In the rows, 128 means zero.
Known rows, with every way that one mark hangs from another:
marodiz{dusev{tekib} tozo{fiperir{dedin} rotuda{kuguti}}}: [131 147 140 146 124 119 136 112 147 131 131  97 128 116 103 113 135 135
 145 133 114 144 178 129 139 103 143 120 126  91 118 130  91 132 174 126
 121 144 139  83 129 110 144 127 140]
dedin{fiperir{tozo{marodiz{dusev} tekib}}}: [125 124 110  90 132 126 122  96 130 143 138 135 134 124 147 139 120 136
 136 134 112 136  93 132 118  80 131 138 128 122 119 127 107 131 170 119
 135 126 130  94 113 120 115 114 132]
pedus{zado}: [129 126 132  65 129 114 121 149 135 128 129 128 129 121 146 122 134 119
 140 132 143 113 100 118 127 115 125 137 132 139 128 142 136 128 119 112
 129 132 127 110 136 140 121 109 142]
fiperir{dedin tozo{marodiz rotuda{kuguti}}}: [119 126  97 138 138 132 148 100 117 136 126 118 126 120 135 123 121 134
 124 134 135 122 138 115 126 120 126 118 129 118 105 133 134 126 148 136
 131 117 137  61 133 105 114 112 122]
pedus{siga}: [129 116 122  83 127 125 124 139 133 128 127 145 123 129 136 116 125 123
 132 131 145 111  96 120 127 136 121 124 130 143 133 143 135 128 114 116
 130 134 125 144 117 149 113 111 126]
gabel{kuguti{zado} pedus{siga}}: [126 119 154 151 128 126 120 139 117 123 136 159 117 139 133 120 129 125
 118 114 158 136 103 126 127 145 138 134 130 138 136 142 112 130  86 101
 127 152 135 114 125 147 127 126 133]
pedus{gabel{kuguti{pipo}} siga}: [135 121 133  87 130 132 117 166 127 121 135 155 139 125 140 130 130 124
 119 123 145 113  95 123 122 152 155 133 133 140 148 152 137 127  95 107
 115 146 124 125 125 117 106 121 115]
dedin{fiperir{tozo{rotuda{kuguti}}}}: [126 126 136 131 134 114 143 117 130 134 123 136 126 114 123 116 118 131
 121 129 133 156 158 117 124 129 167 137 128 124 109 134 134 128 147 133
 131 101 131  72 111 114 101 117 106]
tekib{tozo{fiperir{dedin}}}: [126 132 120 121 134 122 131 107 118 134 129 142 131 120 124 125 123 129
 134 128 123 113 141 129 132 114 119 128 131 124 117 124 116 127 144 130
 128 135 131 105 113 156 135 127 133]
zuba{risul}: [128 107 140 120 130 117 118 133 137 133 124 125 124 123 131 112 121 120
 138 131 148  99 131 119 128 136 115 124 130 133 111 127 122 134  98 116
 143 125 124 134 127 159 119 106 136]
fiperir{dedin tozo{marodiz{dusev} rotuda{kuguti} tekib}}: [117 133  98 125 135 132 144  85 123 134 134 105 130 120 133 132 123 142
 127 134 117 135 137 123 124  84 117 125 125 111 104 133 114 127 167 136
 129 127 144  40 134  89 129 116 127]
tekib{dusev tozo{fiperir{dedin} marodiz rotuda{kuguti{zado}}}}: [118 135 123 169 147 133 159  82 117 132 122 124 131 127 107 144 124 135
 134 132 110 159 152 129 131 107 116 120 121 127 125 116 120 127 147 146
 126 125 136  78 132 105 146 139 129]
fiperir{tozo{marodiz{dusev}}}: [128 121 101  95 127 137 116 107 129 144 132 122 140 132 143 122 119 128
 136 133 135 115  86 122 127  91 129 122 127 124 118 130 107 133 151 125
 134 128 132  98 127 130 117 103 144]
dusev{tekib{tozo{fiperir marodiz}}}: [127 127 114 145 137 131 123 106 139 144 127 130 129 128 142 131 122 136
 160 131 113 131 106 131 131 122  94 144 129 136 128 112 118 132 160 127
 132 142 126 108 135 153 138 131 154]
kuguti{pipo tekib zado}: [135 126 144 202 117 141 126 148 114 123 122 124 118 135 126 131 138 118
 115 115 136 126 126 128 124 133 131 127 128 145 130 126 124 128  67 121
 121 125 122 159 131 110 118 142 107]
feri{gabel{kuguti} pipo}: [125 117 128  46 128 123 102 135 141 153 138 138 137 127 137 112 127 123
 146 124 151 114 164 117 134 128 126 129 135 120 123 143 115 128 133 112
 137 136 133 134 138 175 126  92 150]
kosu{feri{gabel{pedus}} kuguti{tekib{dusev}} risul{zuba}}: [129 133 111 141 121 131 107 147 126 116 134 144 112 146 106 114 144 121
 126 131 149 101 127 128 124 189 155 117 130 119 114 123 144 139 133 122
 146 128 139 196 100 169 152 149 136]
dedin{fiperir{tozo{marodiz rotuda}}}: [126 122 115 110 139 120 135 103 124 147 128 144 129 125 138 134 120 136
 135 133 117 139 122 125 116 112 135 141 127 125 119 122 131 130 155 123
 138 111 126  88 119 115 109 112 118]
zado{kuguti{pipo tekib{dusev}} pedus{gabel siga}}: [137 132 169  80 130 146 121 160 118 107 125 117 150 128 126 140 141 129
 108 128 121 118  88 132 139 159 129 133 126 153 159 131 152 125  98 146
 105 124 124 191 116 110 115 142  94]
gabel{kuguti{pipo tekib{dusev tozo}} pedus{siga zado}}: [129 143 164 188 135 127 115 169 116 106 135 160 137 141 144 132 135 128
 122 123 149 129  61 137 127 134 153 159 128 143 140 152 135 132 108 126
 108 146 131 128 135 116 119 149 134]
tekib{dusev tozo{marodiz rotuda}}: [123 125 130 123 138 127 130 106 137 138 123 141 141 136 129 134 115 135
 147 132 121 133 111 129 127 102 107 131 123 133 131 119 132 132 157 139
 133 129 125 117 136 129 134 122 148]
zado{pedus{gabel{kuguti{pipo tekib}} siga}}: [136 129 147 123 129 143 115 172 113 113 132 131 137 128 140 134 145 124
 100 122 138 106  95 129 126 162 139 138 129 148 150 131 134 122  84 120
 111 135 127 151 121 108 116 136  98]
kuguti{pipo{risul} tekib{tozo{rotuda}}}: [134 135 139 212 121 125 132 150 125 124 121 132 125 129 126 128 122 130
 114 117 108 132 142 137 123 138 124 145 126 127 128 116 138 124 107 144
 130 114 114 144 142 127 125 156 116]
pedus{gabel{kuguti} siga}: [129 118 125  44 134 122 116 154 131 122 137 157 129 126 142 122 128 124
 118 127 145 113 100 121 123 147 153 130 134 141 145 146 139 127 109 108
 125 146 129 118 121 145 112 113 128]
zado{kuguti pedus}: [129 121 159  78 123 131 116 130 126 134 123 106 144 124 132 121 126 129
 124 119 137 116 126 121 143 143  98 128 129 143 133 114 112 127 115 127
 127 125 128 137 124 153 131 112 127]
fiperir{dedin tozo{marodiz tekib}}: [118 124  86 102 134 137 133  99 112 136 133 138 127 122 156 139 125 135
 136 134 123 103 103 130 124 101  98 130 133 125 106 133 136 125 149 126
 132 134 133  98 127 125 117 119 138]
pipo{kuguti{tekib{dusev}} risul{zuba}}: [131 133 127 141 112 122 129 148 135 115 124 140 120 141 162 131 120 122
 100 125 122 131 146 144 129 169 154 105 135 119 141 103 154 126 117 155
 125 117  96 213 133 156 139 147 140]
tekib{dusev tozo{marodiz rotuda{kuguti{zado}}}}: [119 125 139 154 141 135 144 102 131 132 117 124 131 134 113 134 117 130
 139 128 125 162 126 122 132 109 115 123 121 142 129 117 126 130 132 147
 129 121 131  93 142 113 128 128 141]
kuguti{pipo{risul{zuba}} tekib{dusev} zado}: [137 133 144 204 109 150 129 164 117 117 118 137 129 137 139 139 136 116
 111 118 124 146 125 142 129 161 159 113 130 129 135 109 144 129  82 141
 119 116  99 196 131 124 129 159 122]
tekib{dusev}: [129 119 138 108 123 123 120 134 137 125 125 144 137 128 134 123 120 122
 132 130 150 119 115 126 132 120 138 116 131 133 128 139 140 131 135 124
 127 129 123 154 119 145 131 119 141]
kosu{feri{gabel{pedus{siga}} pipo} kuguti{tekib} risul}: [124 123  90 101 131 123 103 145 126 124 141 137  99 145  91 104 146 124
 140 139 159  85 132 120 126 181 114 143 127 126 124 156 150 133 130 115
 154 134 156 212 111 182 136 133 121]
rotuda{kuguti{pipo zado}}: [132 120 149 181 121 140 133 142 125 127 118 115 126 123 120 124 127 116
 123 119 150 138 132 115 131 141 138 115 128 141 125 139 118 127  81 119
 119 123 126 115 133 109 113 128 115]
marodiz{dusev{tekib} tozo{fiperir}}: [136 137 142 109 116 124 112 125 153 137 131 116 135 126 116 115 131 128
 158 130 115 133 135 135 137 102 136 130 128 105 131 126  88 135 161 115
 126 150 129 130 124 143 138 123 160]
dedin{fiperir{tozo{marodiz{dusev{tekib}} rotuda{kuguti}}}}: [129 133 122 148 138 124 131 101 146 143 131 113 130 120 134 121 121 139
 143 136 127 166 118 122 130  97 160 132 126 120 115 128 112 135 189 132
 128 118 135  64 126 106 113 113 124]
marodiz{tozo{rotuda}}: [129 126 151  97 118 118 126 131 141 136 122 131 129 129 114 116 128 126
 143 127 118 120 156 126 126 122 119 133 126 111 127 126 116 129 125 118
 134 133 124 123 131 126 121 113 147]
pipo{risul{zuba}}: [132 121 125 109 112 128 122 149 134 133 124 141 128 123 155 118 124 119
 123 123 131 122 130 128 129 165 141 115 134 119 124 108 135 127 116 127
 137 124 102 148 126 166 130 124 143]
kosu{feri kuguti{pipo}}: [135 120 100 154 122 131 116 157 125 123 128 135 129 133  96 123 128 118
 136 125 160 100 112 120 124 162 128 120 130 135 125 151 142 132 113 100
 128 131 133 159 123 136 125 127 118]
marodiz{dusev{tekib{tozo{fiperir{dedin} rotuda}}}}: [133 152 129 149 134 118 129  97 137 136 134 119 135 122 110 122 129 142
 154 129 112 144 154 137 140  84 131 132 127 113 118 120 102 134 184 135
 122 145 139  85 127 137 152 128 136]
kosu{kuguti{zado}}: [130 122 112 118 124 129 129 139 120 130 124 136 111 135 118 120 131 117
 126 122 146 122 145 117 127 135 124 116 126 146 131 131 134 133 103 114
 134 131 133 137 133 155 119 125 127]

Rows:
[124 126 156 175 123 129 144 132 138 114 121 121 138 121 119 139 121 134
 127 124 129 150 154 129 125 126 121 135 125 126 126 144 143 124 125 129
 117 125 127 102 137  74 135 140 119] : tozo{rotuda{kuguti{pipo}} tekib{dusev}}
[131 126 139 127 127 143 127 142 110 120 121 122 116 136 121 125 145 120
 115 126 133 120 101 128 133 139 105 127 124 158 138 117 128 124  84 132
 126 121 130 174 117 138 119 130 108] : kuguti{tekib zado{pedus{siga}}}
[121 127 135 124 134 114 146 109 130 127 126 136 123 112 126 128 118 137
 123 128 116 161 167 123 119 119 145 150 129 125 106 134 137 125 149 133
 131 108 134  62 115 104 106 127 111] : dedin{fiperir{tozo{rotuda{kuguti} tekib}}}
[126 137 112 169 135 126 141  93 141 138 135  92 124 119 128 129 130 142
 137 135 122 146 153 125 132 103 122 117 125 108 123 125 102 130 177 122
 126 140 138  61 137 100 158 123 127] : tozo{fiperir{dedin} marodiz{dusev{tekib}} rotuda{kuguti}}
[132 142 108 195 131 144 136 107 130 137 129  96 139 120 133 127 129 139
 143 133 136 137 116 123 137  99 141 117 128 110 108 140 115 133 170 135
 112 129 138  66 144  79 118 120 120] : fiperir{dedin tozo{marodiz{dusev{tekib}} rotuda{kuguti{pipo}}}}
[123 111  91  98 126 120 103 135 127 131 132 128 126 132  98 112 127 120
 162 136 165 101 137 120 134 151 122 137 131 128 120 146 137 131 136 111
 150 129 138 187 116 163 143 116 144] : kosu{feri{pipo} risul}
[122 127 136 185 125 118 147 124 128 122 125 107 113 125 118 121 129 133
 101 123 119 149 194 122 115 148 132 141 124 128 124 120 130 123 113 128
 135 116 131  84 127  96 148 143 106] : tozo{fiperir rotuda{kuguti{tekib}}}
[123 127 150  88 118 118 130 125 142 129 125 131 126 125 117 128 129 133
 145 125 100 126 162 133 122 114  97 146 126 112 125 125 121 126 128 118
 134 140 127 114 135 115 126 124 149] : marodiz{tozo{rotuda tekib}}
[119 119 129 115 130 126 137 108 138 130 129 132 132 132 139 148 122 141
 141 132 113 136 124 135 118 103  88 138 125 128 134 126 144 127 149 123
 135 136 125 115 141 102 147 127 143] : tozo{marodiz rotuda tekib{dusev}}
[126 143 130 176 138 119 145 105 135 129 126 119 122 113 116 117 125 139
 143 129 121 147 173 126 139 125 127 135 130 121 110 124 125 129 166 142
 122 133 138  70 128 132 139 139 129] : dusev{tekib{tozo{fiperir{dedin} rotuda{kuguti}}}}
[131 129 149 231 118 127 143 159 133 109 120 117 127 125 127 129 121 126
  96 124 128 150 152 133 124 153 149 128 125 120 131 134 154 122 109 145
 125 105 115 148 141  95 135 158 108] : tozo{rotuda{kuguti{pipo{risul} tekib{dusev}}}}
[133 129 126 136 128 125 119 111 152 143 133 105 128 133 139 125 128 139
 155 131 128 137 112 127 130  95 115 125 126 122 132 123 110 135 165 117
 131 144 130 100 147 120 144 111 145] : tozo{marodiz{dusev{tekib}} rotuda}
[134 130 144  74 133 121 114 177 127 122 137 137 144 118 151 136 137 119
 127 124 142 116  99 121 122 132 160 143 135 137 144 152 136 126  98 102
 112 143 126  89 146 110 115 118 131] : pedus{gabel{kuguti{pipo}} zado}
[128 139 111 225 132 143 135 105 114 133 132  98 130 127 125 135 128 133
 113 128 117 123 123 126 124 113 129 122 123 120 123 121  86 129 137 136
 119 130 132  87 127  91 139 144 111] : rotuda{kuguti{pipo tekib{tozo{fiperir{dedin} marodiz{dusev}}}}}
[136 125 151 184 117 142 121 163 113 128 124 131 142 125 135 138 129 118
 111 110 140 135 120 135 137 144 123 126 129 133 139 120 108 120  83 115
 124 126 119 148 144 133 133 137 127] : gabel{kuguti{pipo{risul} zado{pedus}}}
[132 122 144  89 128 141 127 133 120 127 120 129 130 130 118 125 139 119
 131 127 139 121  96 123 138 131 102 122 124 154 138 124 124 125  96 126
 125 129 131 156 118 145 119 114 118] : kuguti{zado{pedus{siga}}}
[118 127  93 103 135 138 134 101 114 128 132 146 137 124 152 145 122 136
 138 138 124 111  93 136 128  93 110 124 132 123 111 138 147 127 165 135
 126 130 132 120 124 124 122 125 144] : fiperir{dedin tozo{marodiz tekib{dusev}}}
[129 127 155  93 137 145 133 147 121 101 122 116 128 124 115 127 145 116
 103 136 135 134 100 124 137 144 146 116 123 157 146 130 157 122  94 154
 114 116 134 163 111 121 117 141 100] : rotuda{kuguti{tekib{dusev} zado{pedus{gabel siga}}}}
[130 135 129 160 123 119 132 132 124 122 121 137 106 141 136 130 116 122
 104 118 109 137 140 141 131 136 124 120 131 139 139 106 131 124  94 158
 130 117 114 187 144 172 122 152 136] : pipo{kuguti{tekib{tozo} zado} risul}
[132 133 154  89 116 117 118 124 146 138 127 117 137 130 105 113 128 127
 144 127 118 126 149 127 128  96 133 125 123 103 130 125  93 134 141 118
 132 138 129 112 130 120 129 107 148] : marodiz{dusev tozo{rotuda}}
[129 143 115 151 122 124 130 112 136 136 127 116 120 148 149 134 118 136
 112 124  89 143 145 142 122 134 126 118 125 112 143  78 112 129 141 162
 133 125 104 145 152 134 147 138 143] : pipo{kuguti{tekib{tozo{marodiz{dusev} rotuda}}} risul{zuba}}
[122 125 146 107 125 117 134 121 138 120 127 139 133 127 125 137 123 136
 136 128 120 141 148 136 124 106 110 139 127 127 127 133 149 127 140 127
 130 132 127 121 131 112 143 129 137] : tozo{rotuda tekib{dusev}}
[134 135 145  74 132 128 134 152 125 101 125 134 123 134 134 142 135 119
  93 134 108 130 102 146 137 144 132 111 127 143 168 120 170 116  97 165
 116 116 117 233 128 152 126 153 112] : pipo{kuguti{tekib{dusev} zado{pedus{gabel siga}}} risul}
[129 121 123  32 123 109 116 129 157 148 132 132 127 126 144 118 118 121
 136 132 123 111 169 129 138 138 107 113 136 107 136 137 141 120 140 142
 138 119 118 200 149 195 127 107 147] : feri{gabel pipo{kuguti risul}}
[116 123 125 129 141 124 148  98 132 130 127 139 133 120 135 145 115 141
 130 137 112 164 132 130 118 106 136 144 126 124 117 132 146 127 172 138
 132 108 130  78 120  89 115 129 123] : dedin{fiperir{tozo{marodiz rotuda{kuguti} tekib{dusev}}}}
[129 133  97 216 133 149 137 124 101 134 121 126 115 146 115 146 135 128
 120 119 106 131 135 130 115 140  99 140 118 149 139 109 118 132  97 127
 128 128 131 131 143 115 127 162 114] : kosu{kuguti{pipo tekib{tozo{fiperir marodiz}} zado}}
[131 137 131  92 119 122 123 113 130 137 135 121 136 122 111 120 132 126
 138 132 115 108 146 132 132  94 139 115 127  94 125 130  82 131 151 114
 128 146 132 119 112 133 140 115 144] : marodiz{dusev tozo{fiperir{dedin}}}
[134 125  81 157 115 140 116 163 115 122 123 135 124 139 103 124 136 118
 140 125 158 101 127 120 123 195 147 121 129 133 122 126 134 138 112 104
 137 130 126 177 113 134 134 138 126] : kosu{feri kuguti{pipo} risul{zuba}}
[112 127 114 149 138 125 159  89 126 123 131 119 125 118 129 152 124 144
 125 137 105 146 162 133 119 112 100 131 124 114 124 130 135 121 161 128
 130 132 134  71 132  82 161 139 126] : tozo{fiperir{dedin} marodiz rotuda{kuguti} tekib{dusev}}
[137 133  96 211 111 148 125 175 108 115 124 132 111 142 105 130 142 112
 113 117 133 130 130 133 121 195 150 114 130 134 128 113 146 131  74 120
 131 118 113 196 130 141 130 160 114] : kosu{feri kuguti{pipo{risul{zuba}} tekib zado}}
[127 125 103 116 130 128 127  94 123 143 140 115 131 126 137 135 128 133
 130 133 123 109 119 127 124  95 114 112 127 111 128 125  92 128 156 110
 133 144 132  97 122 122 155 113 132] : tozo{fiperir{dedin} marodiz{dusev}}
[135 128 158  47 132 125 124 124 129 124 124 116 131 126 128 136 134 118
 117 126 123 116 135 128 137 130 116 111 130 140 151 116 132 120  96 140
 115 129 127 160 131 144 127 122 123] : pipo{kuguti{zado{pedus{gabel}}}}
[134 131 140 155 119 125 131 138 120 118 122 114 111 135 139 135 130 120
  92 120 117 126 143 141 135 145 109 115 129 135 145 102 131 117  88 149
 128 111 116 203 141 156 137 147 122] : pipo{kuguti{tekib zado{pedus}} risul}
[134 140 167  90 126 125 120 173 133 120 136 125 123 126 151 127 142 128
 108 124 110 122  76 132 129 163 116 150 131 131 143 145 138 122  89 124
 127 126 125 156 142 147 113 141 113] : feri{gabel{pedus{siga zado{kuguti{pipo{risul} tekib}}}}}
[125 123 125  94 130 119 127 118 125 132 131 156 127 117 142 131 120 132
 132 129 121 135 124 132 121 108 139 146 133 130 111 133 135 128 146 124
 132 119 128 111 105 138 103 123 124] : dedin{fiperir{tozo{tekib}}}
[125 131 141 169 134 118 143 125 125 118 123 137 124 124 122 122 122 131
 106 132 130 162 157 126 122 125 185 135 127 127 112 131 151 130 147 150
 126  94 130 113 108 101 108 138 101] : dedin{fiperir{tozo{rotuda{kuguti{tekib{dusev}}}}}}
[134 121 143  22 134 132 120 143 130 122 128 129 138 118 130 123 139 121
 128 137 132  99  88 121 133 141 116 129 128 144 145 133 147 122 116 129
 123 132 129 145 109 147 117 111 115] : zado{pedus{gabel siga}}
[123 125 101 142 127 121 116 129 119 114 129 128 112 153  92 130 129 120
 140 133 153 127 153 137 135 147 136 121 130 137 138 136 148 130 116 139
 134 122 135 252 127 149 149 143 139] : kosu{feri{pipo{kuguti{tekib{dusev} zado}}} risul}
[121 134  97 103 133 131 135  86 118 139 136 120 134 126 136 140 126 144
 137 133 109 125 126 133 122  71 106 131 126 110 110 128 118 128 169 129
 131 134 141  67 134  98 134 114 133] : fiperir{dedin tozo{marodiz{dusev} rotuda tekib}}
